Each row was made from one small tree. The marks that hang from a mark follow it in brackets, in the order of their numbers. Every link used is in the known rows. Write each row's tree.
Known rows
K56[K341[K198]]: [-2.38  1.00 -2.63 -5.43  2.28  4.10 -1.68  1.46 -1.81 -1.92  2.16  3.25
  0.66 -2.41 -1.56  2.34 -0.17 -4.77  2.07 -3.31  1.09 -1.19  2.31  3.23]
K341[K56 K198]: [-2.93  1.10 -0.87 -4.37  2.39 -0.27 -0.62  2.97  2.03 -1.98 -1.18  4.34
  0.45 -3.24 -1.04 -2.31 -1.02 -2.03 -1.42 -2.31 -0.44  0.32  3.38  2.60]
K198[K341 K680]: [ 0.37  1.37 -2.83 -2.99  2.47  1.15  1.35 -2.87 -1.57 -3.09  1.18  2.82
 -3.15 -4.45 -1.29  1.64  2.99  0.02  0.22 -2.07  1.72 -1.42 -1.25 -1.19]
K341[K56]: [-2.69  1.21 -1.59 -3.94  0.78 -1.89  1.17  1.63  2.69 -1.81 -1.62  2.30
 -0.59 -0.52 -1.69 -0.97 -0.54 -1.81 -3.02 -3.31  1.07  1.15  2.04  0.92]
K225[K198[K341 K515 K575 K680]]: [ 0.66  1.63 -3.59  1.23 -2.05  1.13  0.52 -0.85 -2.18 -4.23  3.10  3.16
 -2.04 -0.24  0.38  2.01  2.96  1.79  0.17  1.93 -1.57 -3.41 -2.34 -1.93]
K225[K198[K341[K56] K575 K680]]: [-0.08  2.98 -3.03  1.41 -2.39 -0.40  0.14 -0.18 -1.82 -3.61  2.39  1.84
 -2.17 -1.67 -2.00  0.10  1.81  0.36  0.74  1.34 -1.61 -2.22 -0.57 -1.93]
K56[K341[K198[K515 K680]]]: [-1.31  0.42 -2.24 -5.49  2.85  3.24 -1.62  0.19 -1.86 -2.85  1.17  4.15
 -0.50 -2.86  0.45  1.89  1.09 -3.33  0.95 -4.05  1.36 -2.82  0.78  2.63]
K225[K198[K66 K515]]: [-2.66  0.18 -3.16 -2.43 -2.04 -0.38  3.92  0.64 -0.87 -2.40  3.25  2.06
 -2.29  4.27  3.00  1.54 -1.04  0.54 -1.46  0.78 -2.47 -0.50 -0.74  1.34]
K680[K198]: [-3.86  2.32 -2.58 -3.98  1.25  3.16  0.69 -0.32 -0.06 -1.50 -4.22  1.36
 -1.10 -1.20  0.92  3.39  1.83  0.11  1.43 -3.33  1.28 -0.38 -1.53  2.11]
K66[K198[K225 K341 K575]]: [-2.27 -1.84 -1.51  2.27 -0.21  0.54 -1.59  0.17 -0.29  0.05 -1.72  2.05
  0.06  0.39 -3.03  5.11  3.84 -1.28 -0.16 -0.55  1.94  1.89 -1.06 -2.07]
K575[K198[K66 K225 K341 K680]]: [-4.01 -1.47 -1.09 -0.23 -0.58 -1.48  2.26  0.52 -2.74  0.57 -0.18 -0.34
 -1.88 -0.22 -0.70  1.71  3.53  1.27  2.78  0.50 -1.01  2.14  0.13 -1.34]
K515[K198[K66 K575]]: [-2.31 -2.43 -2.17 -1.17  0.93 -0.83  1.54 -0.03 -1.42  0.41  1.82  2.56
 -3.14  4.03 -2.46  5.61  1.00 -1.09 -1.30 -1.81 -1.35  4.68 -0.99  2.25]
K56[K341[K198[K680]]]: [-1.87  0.90 -2.56 -5.70  2.75  3.45 -1.78  0.14 -2.43 -2.24  1.58  3.28
 -0.60 -3.59 -0.93  1.90  0.23 -4.51  2.02 -3.92  1.06 -2.16  1.28  2.83]
K198[K341]: [-0.63  1.63 -3.09 -2.55  1.50  2.57  1.71 -0.14 -0.09 -2.46  2.42  2.76
 -0.69 -2.09 -2.44  2.51  2.13 -0.55  0.25 -0.90  1.77  0.75  0.74 -0.35]
K341[K198[K225 K515 K575]]: [-3.87 -1.80 -1.15 -1.76  1.28  2.24 -4.89  2.26  0.31 -0.90  0.77  6.28
  1.79 -1.12  0.80  2.15  1.24 -0.37  0.19  1.35 -1.82 -3.01  0.19  2.72]
K225[K198[K66 K515 K575 K680]]: [-1.21 -0.73 -3.22 -0.39 -2.07 -1.32  1.29 -1.31 -2.38 -2.08  3.78  3.03
 -3.88  2.79  2.37  1.64  0.76  2.17 -1.09  1.31 -3.86 -1.71 -2.25  0.46]
K575[K198[K515]]: [-2.92 -1.70 -2.83 -1.76 -0.60  1.53  3.96  2.28 -0.75 -1.39 -1.14  0.82
  0.85  2.24  0.59  3.13  2.40  0.46  0.73 -0.60 -0.63  2.84  0.25 -0.73]
K56[K341[K198[K575 K680]]]: [-1.35  0.44 -2.66 -3.95  2.34  3.50 -3.49  0.17 -2.76 -1.74  2.51  3.93
 -0.51 -3.58 -1.97  2.35  1.10 -3.73  2.36 -2.98  0.10 -2.00  1.25  2.62]
K198[K225 K515 K575]: [-3.75 -2.44 -1.17  0.18 -0.83  0.23 -4.98  1.23  1.27 -0.49  0.02  5.05
  1.37  2.31  0.64  3.78  2.65  0.79 -1.59  1.33 -0.61 -3.26 -1.52  0.65]
K341[K56 K198[K66 K575]]: [-2.72 -0.89 -0.65 -2.12  1.89 -2.16 -2.07  2.38  1.18 -0.01  1.86  5.38
 -1.39 -1.57 -1.90 -2.34 -0.10  0.72 -1.75 -0.71 -3.13  2.23  3.85  3.39]
K66[K198]: [-2.43 -2.10 -2.75 -2.27  1.25  0.95  2.97 -0.49  0.02 -0.81 -2.55  1.19
 -1.21  1.54 -0.71  4.76  0.82 -2.86 -1.70 -3.63  2.12  3.61 -1.04 -0.44]
K490[K225[K198[K341[K56] K575]]]: [-0.86  4.45 -4.84 -1.96 -0.85  0.45  4.16  2.23  2.16  1.33  3.26  2.57
 -0.83 -0.76 -1.71  0.79  0.50 -1.22 -0.14  2.95 -1.73 -0.79 -0.33 -1.75]
K490[K225]: [-2.24  2.11 -4.84 -6.40  2.19  1.29  4.91  1.09  2.91  2.62  1.78  2.99
 -0.91 -0.64 -0.22  2.24 -0.82 -2.70 -0.99 -0.04 -0.29  0.18 -0.85  0.23]
K490[K225[K198[K341[K56]]]]: [-1.29  4.95 -4.71 -3.62 -0.41  0.41  5.84  2.31  2.51  0.88  2.42  2.05
 -0.93 -0.92 -0.81  0.28 -0.27 -2.00 -0.33  1.98 -0.78 -0.97 -0.29 -1.59]

Which tree is each row?
[-2.29  4.26 -1.63 -2.13  1.19  1.81  0.78  0.30  0.96 -2.52 -4.59  1.52
 -1.16 -3.04 -0.87  1.29  3.70  1.56  0.89 -3.24  2.60 -0.05 -0.25  0.34] -> K680[K198[K341[K56]]]
[-3.34 -1.53 -0.81  1.71 -0.51 -1.47 -3.68  0.28 -0.75  1.71  4.64  3.81
 -1.61  0.78 -3.06  2.51  3.25  2.26  0.62  2.74 -1.59  0.57  0.89  0.71] -> K198[K66 K225 K341 K575]
[-2.29 -3.95 -1.06  0.83  0.49 -1.20 -1.69 -1.58 -0.22 -0.60 -4.17  3.04
 -1.42  1.42  1.00  4.77  3.78 -0.34 -2.42 -2.17  1.30 -0.60 -3.63 -1.67] -> K66[K198[K225 K515 K575 K680]]
[-3.76 -2.86 -0.66 -0.78  0.71 -2.71 -0.99 -1.10 -1.99  0.82 -0.45  2.17
 -3.71  2.61 -1.15  5.08  1.67 -1.33 -0.85 -1.66 -1.10  1.19 -2.92  1.71] -> K515[K198[K66 K225 K575 K680]]
[-2.99 -0.45 -0.49  0.26  0.25 -1.26  0.74  0.97  1.33 -0.89 -4.35  1.07
 -0.06 -0.04 -2.06  2.59  2.78 -2.21 -1.71 -2.51  3.70  1.97 -0.06 -2.16] -> K66[K198[K225 K341[K56]]]
[-1.85 -0.43 -1.03  0.76  0.67 -0.33 -1.84 -0.71 -1.86 -1.26 -1.14  2.25
 -1.81 -0.44 -3.14  5.46  3.83 -1.72  0.55 -0.99  1.15 -0.44 -2.98 -0.73] -> K515[K198[K225 K341 K575 K680]]
[-3.38 -0.07 -0.39 -4.50  2.58 -2.26  0.38  2.43  1.70 -0.63  0.49  4.42
 -1.51 -1.72 -0.49 -2.92 -1.21 -0.45 -2.02 -2.19 -1.81  1.99  3.90  3.66] -> K341[K56 K198[K66]]
[-1.90  3.48 -5.23 -5.19  0.07  0.65  5.65  0.58  1.09  1.27  2.07  1.86
 -2.00 -0.68  1.08  1.37 -1.27 -2.66  0.02  1.28 -1.75 -2.16 -2.33 -0.78] -> K490[K225[K198[K680]]]
[-0.78 -0.44 -0.50 -2.05  2.51 -1.44 -2.95  1.14  1.40 -2.61 -1.43  6.53
 -0.95 -3.64  0.26 -2.30  1.99  1.26 -2.67 -1.91 -1.42 -1.97  1.07  1.46] -> K341[K56 K198[K515 K575 K680]]
[-4.19 -2.49 -0.24 -4.64  2.83 -0.71 -1.67 -0.08 -0.53 -0.68  0.25  5.44
 -1.96 -1.35  3.82  0.23  0.41  0.54 -0.84 -0.81 -1.86 -2.95 -0.64  3.47] -> K341[K198[K66 K225 K515 K680]]
[-3.07 -3.73 -1.27  1.05 -0.33 -0.19 -1.55  0.28  0.74 -0.13 -3.29  3.06
  0.21  3.14  0.19  5.37  3.15 -0.79 -2.38 -1.40  1.36  0.80 -2.22 -1.07] -> K66[K198[K225 K515 K575]]
[-3.13 -0.55  0.34  2.27 -0.72 -4.05 -3.86  1.39  1.06  1.41  2.81  3.64
 -1.55  0.24 -3.80 -0.08  3.44  2.49 -0.99  1.77 -1.17  1.03  2.25  0.24] -> K198[K66 K225 K341[K56] K575]
[-2.74 -2.09 -1.82 -4.99  3.16  1.16  0.86  0.93  0.05 -1.17  2.61  5.78
 -1.40  0.04  2.52  0.86 -0.25  0.77 -1.39 -0.93 -2.11  0.57  1.12  3.97] -> K341[K198[K66 K515]]
[-4.69 -0.61 -0.49  0.38 -1.45 -2.34  2.41  3.11 -0.48  0.79 -0.70 -0.36
 -0.11  1.10 -2.04  0.42  3.01  0.95  1.65  0.75 -0.70  3.83  2.55 -1.14] -> K575[K198[K66 K225 K341[K56]]]
[-0.30  3.52 -5.21 -2.02 -0.68  1.48  4.33  1.80  1.81  0.86  3.79  3.52
 -0.64  0.25 -0.13  2.06  1.29 -0.16 -0.39  3.31 -1.74 -1.60 -1.55 -1.82] -> K490[K225[K198[K341 K515 K575]]]
[-0.23  3.88 -4.90 -3.94  0.29  0.75  5.97  0.60  1.52  0.06  2.26  2.94
 -1.98 -1.06  1.53  1.17  0.86 -0.70 -0.72  1.73 -0.79 -2.78 -2.50 -1.96] -> K490[K225[K198[K341 K515 K680]]]
[ 2.78  0.30 -1.41  1.30  1.44 -1.76 -1.77 -1.71  0.61 -3.70  0.19  5.83
 -2.64 -3.11 -1.36 -0.15  6.32  4.34 -3.22 -1.24  0.68 -2.12 -1.15 -2.56] -> K198[K341[K56] K515 K575 K680]
[-0.88 -3.52 -2.59  0.37  0.65  0.66  0.89 -0.54  0.32 -1.06 -1.83  3.37
 -0.90  2.76 -0.29  5.37  3.09  0.00 -2.98 -2.31  1.14  2.89 -1.81 -1.03] -> K66[K198[K515 K575]]
[-1.37  4.54 -5.30 -3.85 -0.28  1.64  5.90  1.83  1.62  1.09  3.34  2.01
 -0.80 -0.65 -0.36  1.56 -0.40 -2.14  0.39  2.44 -0.98 -1.14 -0.98 -1.38] -> K490[K225[K198[K341]]]
[-1.97  2.28 -1.41  0.19  0.78 -0.05 -0.69 -0.30  0.12 -0.48 -1.69  2.57
 -2.88 -1.39 -1.69  1.27  4.55  4.38  0.60 -1.64 -0.07  1.87  0.23  1.15] -> K680[K198[K66 K341[K56] K575]]
[-3.17 -3.33 -1.41  0.51  0.40 -0.94 -1.97 -1.64 -1.04  0.43 -3.43  1.85
 -1.66  0.40 -0.86  4.76  2.63 -2.04 -0.77 -2.12  1.03  0.40 -2.86 -1.31] -> K66[K198[K225 K575 K680]]
[-1.61 -0.39 -1.93 -5.55  3.08  1.82 -0.89 -0.15 -2.13 -1.94  2.30  4.30
 -1.87 -1.72  0.94  1.47  0.83 -2.28  0.42 -3.88  0.39 -1.64  1.09  3.30] -> K56[K341[K198[K66 K515 K680]]]
[-3.95 -1.42 -1.30 -2.42  1.85  1.61 -5.30  0.31 -1.50 -0.41  0.62  5.02
 -0.06 -3.89 -0.33  1.56  0.72 -1.51  1.87  0.62 -2.23 -3.55 -0.42  2.46] -> K341[K198[K225 K575 K680]]
[-2.24 -1.74 -0.62  1.27  0.55 -2.85 -4.01 -2.40 -2.16  1.01  3.42  3.81
 -4.01 -1.56 -1.81  1.64  4.26  2.90  0.54  1.51 -1.61 -1.47 -1.20 -0.10] -> K198[K66 K225 K341 K575 K680]
[-0.15 -4.18 -2.05 -1.47  1.87 -2.61 -0.52 -3.35 -1.30 -0.37  3.23  5.72
 -5.36  1.77  2.12  2.04  3.10  4.59 -3.42 -1.15 -2.98 -0.07 -2.39  1.34] -> K198[K66 K515 K575 K680]
[-2.10 -0.18 -3.55 -0.65 -2.07 -1.02  1.03 -1.31 -3.14 -1.22  4.43  1.81
 -3.99  1.71  0.39  1.63 -0.38  0.55  0.55  1.43 -4.20 -0.78 -1.43  0.81] -> K225[K198[K66 K575 K680]]
[-1.16 -3.04 -1.82 -4.95  2.77 -2.68  2.94 -3.37 -0.56 -1.40  1.24  4.40
 -5.60  1.52  4.25  1.03  1.52  2.99 -3.99 -3.11 -1.06 -0.35 -2.26  1.75] -> K198[K66 K515 K680]
[-4.92 -2.34 -0.51 -4.30  2.18  0.29 -1.47  1.74  0.42 -0.20  1.08  5.44
 -0.28  0.21  3.01  0.90 -0.20  0.05 -0.87  0.06 -1.82 -1.49  0.77  3.95] -> K341[K198[K66 K225 K515]]
[-0.66 -0.57 -1.24  0.65  0.88 -2.18  1.59  0.66 -0.45 -0.59  1.48  2.75
 -3.12  2.17 -4.27  3.58  2.89  0.33 -1.84 -1.75 -0.06  4.96  0.31  0.52] -> K515[K198[K66 K341[K56] K575]]
[ 0.44  0.45 -1.50  0.51  1.37 -1.20  0.47 -0.68 -0.99 -2.38 -1.03  2.56
 -2.93 -1.04 -4.10  3.63  3.84 -0.78 -1.16 -2.74  1.28  1.77 -1.70 -1.07] -> K515[K198[K341[K56] K575 K680]]
[-4.52 -1.03 -0.93 -4.22  1.97  2.29 -2.46  2.25  0.84 -1.57 -0.51  5.39
  1.62 -1.21  2.32  1.50  0.12 -1.46 -0.16 -0.10 -0.51 -3.20  0.24  2.97] -> K341[K198[K225 K515]]
[-2.55 -0.73 -0.03 -4.25  2.61 -2.52  0.64  2.45  2.48 -1.60 -0.25  5.65
 -1.36 -0.65  1.51 -2.94 -0.14  1.24 -3.66 -2.33 -1.45  1.02  3.14  3.29] -> K341[K56 K198[K66 K515]]
[ 0.69 -1.73 -2.05 -0.85  2.26  0.16  3.18 -2.41 -0.43 -2.97 -3.16  2.69
 -2.79 -0.55  0.74  3.81  4.47  0.38 -2.76 -3.90  3.39  1.14 -2.84 -2.75] -> K66[K198[K341 K515 K680]]
[-1.67  2.17 -5.06 -3.48 -0.24 -0.71  4.62  0.17  0.57  2.75  4.20  2.61
 -3.29  0.49  0.52  1.40 -0.62 -0.82 -0.21  2.38 -3.61 -0.85 -1.93 -0.26] -> K490[K225[K198[K66 K575 K680]]]
[-4.69 -0.86  1.18 -3.59  1.76 -3.39 -1.70  3.33  2.94 -0.71 -1.58  5.37
 -0.19 -0.36  1.92 -2.90 -0.03  0.52 -3.25 -1.28 -1.16 -0.93  2.77  3.34] -> K341[K56 K198[K66 K225 K515]]
[-1.44  1.11  0.81 -1.13  0.98 -3.11 -1.73 -0.51  1.92 -3.49 -3.75  4.00
 -1.23 -2.89  1.44 -0.98  4.74  1.78 -3.06 -1.83  3.16 -5.34 -1.57 -2.18] -> K198[K225 K341[K56] K515 K680]
[-4.09 -1.44 -1.30 -0.39 -0.23  0.20 -1.77  1.36 -0.61 -0.08 -1.22  2.06
 -0.11  2.74 -2.59  6.33  1.31 -3.33  0.00 -0.97  0.26  0.92 -1.84  1.23] -> K515[K198[K225 K575]]
[-3.59  0.06  0.96 -3.72  2.20 -2.41 -2.91  1.97  2.26 -2.54 -4.12  5.22
 -0.03 -3.52  2.18 -2.98  0.83 -0.61 -2.54 -2.28  0.15 -4.17  0.84  1.66] -> K341[K56 K198[K225 K515 K680]]
[-4.90 -0.51 -0.67 -0.77  0.06  0.04 -2.82 -0.01  0.32  0.47 -3.32  3.26
 -1.63  1.86  2.49  3.48  3.84  3.84  0.00 -0.88 -0.77 -1.39 -2.25  2.53] -> K680[K198[K66 K225 K515 K575]]
[-3.91 -2.52 -1.23 -1.90  1.01 -0.98  0.40 -1.57 -0.56 -0.38 -4.86  0.86
 -1.83  0.26  0.57  4.06  1.49 -3.10 -1.18 -3.54  2.36  0.15 -2.82 -1.04] -> K66[K198[K225 K680]]
